What can hang from each mark:
N: P Y Z
T: D
Z: K N
U: A C
K: P Z
P: K N
Q: A C
H: A
A: H M T
M: A V
R: A
L: V
D: H P Z
C: Q

In the rows, 128 means zero.
Known rows, with every way that one mark hangs from another:
(L V): [143 117 134 131 113 109 129 111 156 122 101 139 135 139  90 127  98 142
 160 131 163 124 145 178 155 100 143 109 112 128 152 173 150 132 110 142
 133 152 112 165 154 120 130  97]
(A H (M V)): [133 150 102  96 129 175 111 153 152  96 102 124 127 119  99 112 101 140
 127 131 120  98 130 140 128 116 111 133 140  94 144 124 136 120 150  84
 163 144 123 130 160 115 159 160]
(A H (M V) (T D)): [111 143  86  98 157 141 104 150 147  98 102 144 130  89 135 110 122 141
 106 162 100 136 128 118  82 128  95 105 149  87 141 114 164  88 143  95
 106 171 153 117 197  99 140 114]
(H (A M (T (D Z)))): [ 81 132 117 123 141  97  72 145 135 126 195 117 126 115 163 139 132 150
  95 169 121 176 122 117  86 139 117 155 133 112 111 104 105 133 142  89
 103 119 138 146 165  96 164 115]
(H (A (M V) T)): [ 90 112  72 100 140 125 100 168 177 123 139 107 147 127 104 146  96 158
 139 152 119 101 117 133  81 128 152 127 126 164 107 105 121 128 154  95
 106  70 151 151 136 134 122 170]
(Z (K P) (N Y)): [215 136 181 121 108 101 157  66 105 124  99 116  87 113 105 111  59 127
 114 141 117 100 170 110 136 144 150 106 161  96 121 155 105  73  95 215
 158 146 109 104 132 157 106 100]
(H A): [126  90 128 106 121 115 142 120 151 146 157 117 120 181 127 136 124 120
 147 140 130 152 108 151 138 130 157 151 105 159 136 139 133 140 110 128
 130 104 129 154  98 124 130 152]
(Q (A H (M V) (T D))): [ 99 130 102  97 169 164 137 163 114  93 119 118 134  92 126 100 122 168
 126 142 103 115 101 119 108 137  91  84 155 121 123  90 157 109 159  78
  83 157 125 114 207 104 113 123]
(U (A M)): [ 87 148 138 114 111 151  82 107 158 105 141 138 138  90 117 113 105 128
 147 124 147 152 125 115 116 137 111 147 125 144 133 128 161 150  96 108
 136 120 148 162 104 129 153 157]
(M A V): [122 104  89  76 123 157 145 122 172 110 135 155 145 186  72 166 102 130
 147 121 145  86 122 183 152 149 163 123 120 123 104 152 169 116 162 113
 172  53 107 119 127 137 150 125]
(D (H A) (P K (N Z))): [136  92 127 153 127 147 138 120  36 185 131  98 138 196 164 135 176 138
 144 119 122 153 114 116 145 129 160 161  62 217 136  75  22 140 132 163
 172  98 149 148  50  90  93 141]
(H (A M T)): [ 63 118  83 115 122  97  85 133 154 134 159 102 120 116 137 132 105 142
 135 174 109 149 116 105  97 130 144 130 113 182 130 133 118 127 115 102
 107 119 145 160 136 127 124 166]
(Q (A H T) C): [ 89 137 124 165 151 131 149 107 101 143  94  94  96  94 133 107 161 115
 149 157 144 123 108 124 186 135  77  50 162 170 129 166 147 122 124 136
  77 170  79  62 195 137  83 144]
(A M): [115 154 114 118  96 140  96 120 135 104 138 139 123 120 122 131  98 124
 141 142 139 139 131 143 131 106 134 142 118 122 149 151 144 130 108  98
 160 142 127 144 123 118 138 139]
(U A C): [109 133 143 160 130 111 143 109 181 102 111 167 149 110 119 129 129 130
 146 105 182 149  95 128 135 132  88 148 125 134 141 111 194 162  90 156
 108  90 121 164  93 137 117 117]
(P (K (Z N))): [145 109 140 108 128 110 145  75 100 116 125 110 136 143 117  88  59 113
 117 117 136 153 151 124 145 131 145  71 153  93 150 137 139 146 155 167
 162 139 174 164  73 130  96 111]
(D H (P K) (Z (N Y))): [203 118 175 201  96 119 125  89  44 156  66  92 125 128 106 122 175 103
  67  86 158 120 180 124 143 125 131 114 126 114  97 178  26 159 170 151
 182 147 140 108  67 182 114 125]
(P (N Y (Z K))): [189 154 104 150  58 129 164  85  67 139 116 101 131 164 132 125 135 140
 130 154 157 123 122 124 180 171 162 136 139 130  89  87  67  46  76 210
 162 146  87  68 164 127  82  57]
(R A): [131 117 125 125  89 151 168 122 159 105 154 133 125 193 108 148 107 118
 142 111 137 127 133 142 167 155 173 162  87 154 141 127 135  98 108 121
 135 130 119 144 120 128 104 118]
(K P Z): [131 153 165  96 121  71 171 123 117 124 199 170 113 141 135 153  66 139
 140 139  89 144 156 126 117 116 158 115 137  72 156 135 190 119 136 207
 139 108 117 186 109 110 117 137]
(T (D (H A) (Z N))): [211  85 176  86 147 131 117  81 117 126 148 116  96 174 138 117 119 103
  91  99 124 173 133 152 109 116 129 152 114  99 104 112  89 174 163 124
 153 112 105 131 105 125 172  86]
(Z (K (P N))): [184 168 151  93 134 121 165  98 110 142 174 153  81 133 143 131  82 147
 154 167 119 104 168 145 182 121 140 140 123 125 110 101 123  75  82 198
 157 118 102 111 100  82 104 100]
(U (A (M V)) (C Q)): [ 95 130 103 108 155 148 108 171 209  94 100 153 184  57 108 142 117 114
 177  98 195 101  78 127  86  98  83 147 155 126 140  55 197 178 115 101
 133  52 158 178 115 186 138 121]
(A H (M V) T): [102 162  71 120 129 133 107 150 149 105 109 130 134  90 110 119 118 141
 115 160 116  98 154 119 108 133 107  96 155 118 124 131 132 105 147 100
 125 147 141 113 181 136 140 154]
(R (A (M V) (T (D P)))): [ 77 118 106 112 129 170 103 216 159  70 140 150 166 159 120 142 132 178
 120 125  97  95 111  87  72 157 139 166  94 141 136  99 143 106 158  84
  94  99 164 159 123  88 120 122]
(U (A H) (C Q)): [ 88 120 132 127 139 116 149 121 198 137  97 161 137  67 147 110 164  81
 147 123 170 148 111  99 129 115  64 119 162 129 165  96 201 147  72 130
 106 147 139 157 141 170 142 128]
(R (A (M V) T)): [ 84 138  67 122 114 167 120 171 177  73 134 123 148 135  96 150  89 148
 135 141 130  73 137 122 109 149 173 140 114 155 107  98 126  92 153  90
 114  91 140 148 149 145  98 138]
(A (M V)): [143 146  91  97 127 159 115 151 154  81 113 134 158 131  91 148  81 139
 151 117 143  88 121 157 115 117 136 138 128 107 126 123 144 135 148  94
 170  98 123 140 128 135 141 135]
(K P (Z N)): [159 146 179  74 123  86 158  87 113  83 163 145  88 144 116 125  19 141
 119 122  91 143 169 109  99 114 167  85 150  68 158 141 170 131 155 202
 146 116 123 194  93 127 120 124]
(T (D (H (A M)) Z)): [139 123 145 112 135 136  76 134 118 144 179 126 117 141 158 135 143 119
 107 113 134 171 121 150 112  97 127 198 103 103 129 100  91 158 144  84
 149 121 105 137 129 107 186 128]
(M (A H T)): [ 65 131  87 104 115  99 122  90 161 142 143 146  87 137 124 125 149 122
  98 173 111 135 165 119 143 167 134  67 142 146 116 178 152  69 119 122
 117 140 111  95 182 129 142 148]
(C (Q (A (M V) T))): [ 86 139  87 113 146 138 144 184 138 117 136  94 163  54 113 139 115 134
 179 132 136  87 104 149 118  93 133  74 176 157 106  97 155 148 145  86
 113  94 134 140 181 192  93 144]
(U (A T)): [ 65 153 132 138 119  94 134  90 164 130 141 145 139  85 129 124 125 124
 135 137 131 157 137 121 116 151 116 103 132 156 105 147 160 129  99 171
  72 118 155 134 126 149 114 137]
(C (Q (A H))): [123 118 140 105 132 143 182 118 128 154 132 109 106 102 144 105 159  86
 162 123 134 133 122 134 184 102 109  76 156 148 142 138 158 135  98 100
 124 182 107 125 183 170 120 138]
(N (P K) Y Z): [127 105 147 219  67 119 151  69  35 164  93 111 140 111 171 149 135 115
 157 137 136 157 124 112 126 152 178 143 140 179 168 114  77  91 107 172
 151 161 165 139 138 148  78 127]
(N Z): [131 148 140 147  87 131 153 111 100 107 136 132 142 153 135 142 122 124
 147 126 137 151 113 135 135 157 166 139 121 120 139 118 120 111 116 156
 172 138 108 145 152 133 127  97]

Rows:
[217 151 216 122 159 151  98 113 113 145 127 133 100 158 140  89 150 116
  67  55 112 121 154 117 146 145 111 151 133  43  91 155  69 170 152 140
 166 129 117  81  57 108 193  89] : (T (D H P (Z K N)))
[101 154 143 135 145 183 106 127 101 112  92  87  95 106 113  98 134 132
 170 141 159 118  94 126 190 113  91  92 145 146 152 139 138 142 124  75
 140 168  77  79 181 115 123 159] : (Q (A H M) C)
[ 88 145 111 113 154 139  95 196 130  86 119 159 176 123 118 141 135 167
 116 130 100 116 114 107  64 124 112 128 128 113 132 139 161 135 156 102
 105 111 166 140 110  89 144 128] : (A (M V) (T (D P)))
[219 131 174 182  74 122 129 101  65 122  86 114 116 152 105 133 171 106
  59  74 149 113 178 123 120 121 142 120 117  90  74 196  46 168 181 151
 158 131  88 104  88 181 144 124] : (D H P (Z (N Y)))
[106 105 147 153 125 121 141 160 127 141 143 166 127 165 143 137 180 122
 107 100  79 141 128  97 100 142 138 158  72 165 146 144 138 107 120 142
  68 143 143 133 100 102 115 125] : (R (A (T (D H P))))
[ 93 124  68  95 141 133 134 122 182 125 121 143 116 145  96 135 139 142
 111 155 111  91 147 140 131 173 134  80 144 130  93 155 159  79 167 119
 119  98 120  91 187 144 150 138] : (M (A H T) V)
[197 149 164 133 125 148 135 131  57 127 177 160 124 175 158 140 191 125
  91 105 130 155 149 156 133  90 105 159  87  93 100 124  98 157 146 132
 137 125 101 100  77  79 163  73] : (T (D H (P N) Z))
[185 114  95 172  74 115 167  73  50 141  92 102 145 142 124 143 130 103
 136 185 183 149 141 165 177 113 125 108 120 172 130 119 100  76  85 180
 141 165 149  96 130 149  46  90] : (P K (N Y))
[ 65  66 140 156 180  88 112 149 111 175 135 121 158 151 169 127 168 142
 119 156  94 181  99  94 112 147 108 136 105 187 164 129 115 131 116 121
  90 144 211 151  79  77  97 144] : (H (A (T (D (P K)))))
[116 106  78 119 154 118  97 146 159 152 127 100 134 109 109 144 110 140
 132 123 105 100 120 149  81  99 149 144  98 162 102 103 103 141 161 116
 111  67 137 139 122 157 133 178] : (D (H (A (M V) T)))
[200 180 165 154 127 112 120 106 141 192 150 134 104 117 133 126 155  98
 109  90 138 103 163 168 193 135 134 170 131  69  73 144  69 146 123 160
 179 124  76  59 102 140 172 116] : (D H (Z K))
[ 90 123 169 156 147 105 116 130 129 144 134 179 145 101 149 114 192 125
 110  89  88 175 122 100  84 132  84 129  95 150 128 152 162 146 112 174
  56 126 168 130  77 118 147 143] : (U (A (T (D H P))))
[ 92 111 102 159 147  78 186 147 136 138 125 124 156  61 147 150 152 118
 168 141 170 125  87 144 146  87  99  71 164 170 138 109 185 160  99 133
  73 113 100 142 157 185  61 110] : (U (C (Q (A T))))
[116 116 129 132 152 121 193 144 136 141 105 124 122  92 140 115 166 104
 165 123 172 124  96 129 173  91  82  92 167 144 166  98 181 151  94 101
 111 157  88 138 166 161  95 127] : (U (C (Q (A H))))
[124 103 165 146 148 132 118 135  86 137 117 150 156 159 148 121 156 131
 123 127 113 164 117 123 144 131 104 138 109 133 187 148 149 136 104 124
 143 162 196 145  66  70 125 115] : (T (D (P K)))
[ 84 124  89  93 140 170 122 167 168  77 116 143 120 136 129 110 116 149
 106 151 100 116 124  95  95 162 124 138 123 123 139  80 140  57 150  82
  96 162 149 133 200  94 124 103] : (R (A H (M V) (T D)))
[ 80 141  75 120 115 167 116 171 183  96 120 120 122 131 105 116 114 142
 108 144 110  79 153  88 113 162 140 130 121 146 118  98 114  73 151  78
 112 141 140 135 189 131 113 149] : (R (A H (M V) T))
[118  96 141 172  83  74 155  86  76 178 125 124 141 113 165 142 107 109
 137 135 127 162 137 108 129 128 171 124 153 130 171 140 134 114 119 180
 112 153 187 144  93 141  84 162] : (N (P (K Z)) Y)
[158 167 189 132 152 135 109 161 135 149 166 146 129 160 158 119 175 142
  94  98 121 122 138 116 165 164 109 178 148  46 106 146 105 149 121 126
 157 135 118  96  79  67 178  90] : (T (D P (Z K)))
[135  85 129  94 143 132  84 133 134 150 138 134 110 135 141 118 116 114
 136 126 114 181  95 135 102 100 124 181  81 148 172 105 135 141 107  98
 125 129 129 148 110  91 163 147] : (T (D (H (A M))))
[213 165 192 144 141 149 106 115 116 159 120 108  91 149 120  95 151 113
  75  57 118  79 185 113 160 145 129 141 132  66  71 172  39 186 163 147
 189 112 102  84  33 137 190 130] : (D H P (Z K N))
[ 96  82 115 113 153  83 136 119 146 145 161 139 132 146 150 128 125 133
 124 168  92 184  99 130 104 133 131 127 113 152 139 118 162 108 101 143
  67 142 158 143 148  94 116 111] : (H (A (T D)))
[200 112 155 149  87 141 133  40 117 153  79  99  77 116 135 104  73 108
 123 107 123 115 149  97 131 150 175 126 165 121 118 157  96 100  95 166
 125 153 141  90  92 160 128 136] : (Z K (N P Y))
[107 145 136 140 138 175  99 129  96  98 117  90 117 103 108 128 106 124
 190 130 177 113  74 152 181 102 110 111 143 161 143 139 142 163 117  90
 139 124  81  96 146 130 101 141] : (Q (A M) C)
[252 150 179 167  88 112 124  71 101 162  86  91  93 121 106 107 135  95
  68  92 159  98 179 144 168 144 141 130 151  69  55 157  41 126 138 189
 172 147  80  44 123 190 146  98] : (D H (Z K (N Y)))
[163 119 149 129 127 103 123 120 127 175 174 115 113 161 131 153 165 100
 111  96 137 141 143 173 140 104 152 183 100 127  94 133  77 175 154 128
 152  98  95 135 111 139 168 145] : (D (H A) Z)
[121 100  94  83 141 161 100 164 175 116 131 101 149 163  94 149  82 148
 160 128 131  98 103 148 103 117 151 169 110 145 125  99 121 149 157  84
 153  68 138 167 112 121 144 164] : (H (A (M V)))
[171 141 187 152 136 129 123 150  88 141 153 172 135 157 152 141 197 107
  90  76 113 148 142 149 122 107 106 169 108  71 118 158 116 176 151 124
 140 130 107 113  85  98 187 107] : (T (D H P Z))
[101 159  71 123 132 123 114 153 152  95 123 124 155  93 105 144  91 141
 133 150 128  94 133 144  99 117 140 115 140 120 109 128 141 123 152 111
 121  97 139 131 153 141 118 141] : (A (M V) T)
[ 87 117  97 151 150  88 189 150 139 147 110 128 122  52 152 119 178 109
 151 153 147 123 109 111 155  96  81  59 181 155 148 109 180 137  99 114
  66 161  98 137 192 182  78 126] : (U (C (Q (A H T))))
[ 73 100  97 103 170 138  85 205 152 126 138 134 173 155 129 141 128 182
 119 126  87 121  94  90  52 135 129 152 114 155 129 104 137 146 159  88
  87  85 176 164  96  77 141 164] : (H (A (M V) (T (D P))))
[124 133  93  90 109 198 123 166 185  85 110 125 120 168  95 124 106 133
 130 122 133  74 144 105 128 155 151 167 113 116 140  89 120  89 150  58
 150 134 127 146 160 117 142 149] : (R (A H (M V)))
[137 122 141 180  45 123 165  80  56 135 115 125 126 134 162 171 117 112
 154 125 122 151 113 107 102 145 195 153 138 148 155 133  94  97 107 173
 134 156 127 131 152 155 110 131] : (N P Y Z)
[161 110 168 133 132 123 132 143 109 139 120 168 135 154 134 127 168 112
 119  88  92 160 115 133 110 102 108 152  88 113 164 168 153 153 114 145
 120 147 129 127  65  95 165 127] : (T (D H P))
[ 96 127 146 152 173 132 148 109  86 131 102 119 107 106 149 106 162 119
 137 162 127 157  80 126 168 124  62  61 161 143 145 142 172 109 115 125
  55 184  96  58 215 102  93 101] : (Q (A H (T D)) C)
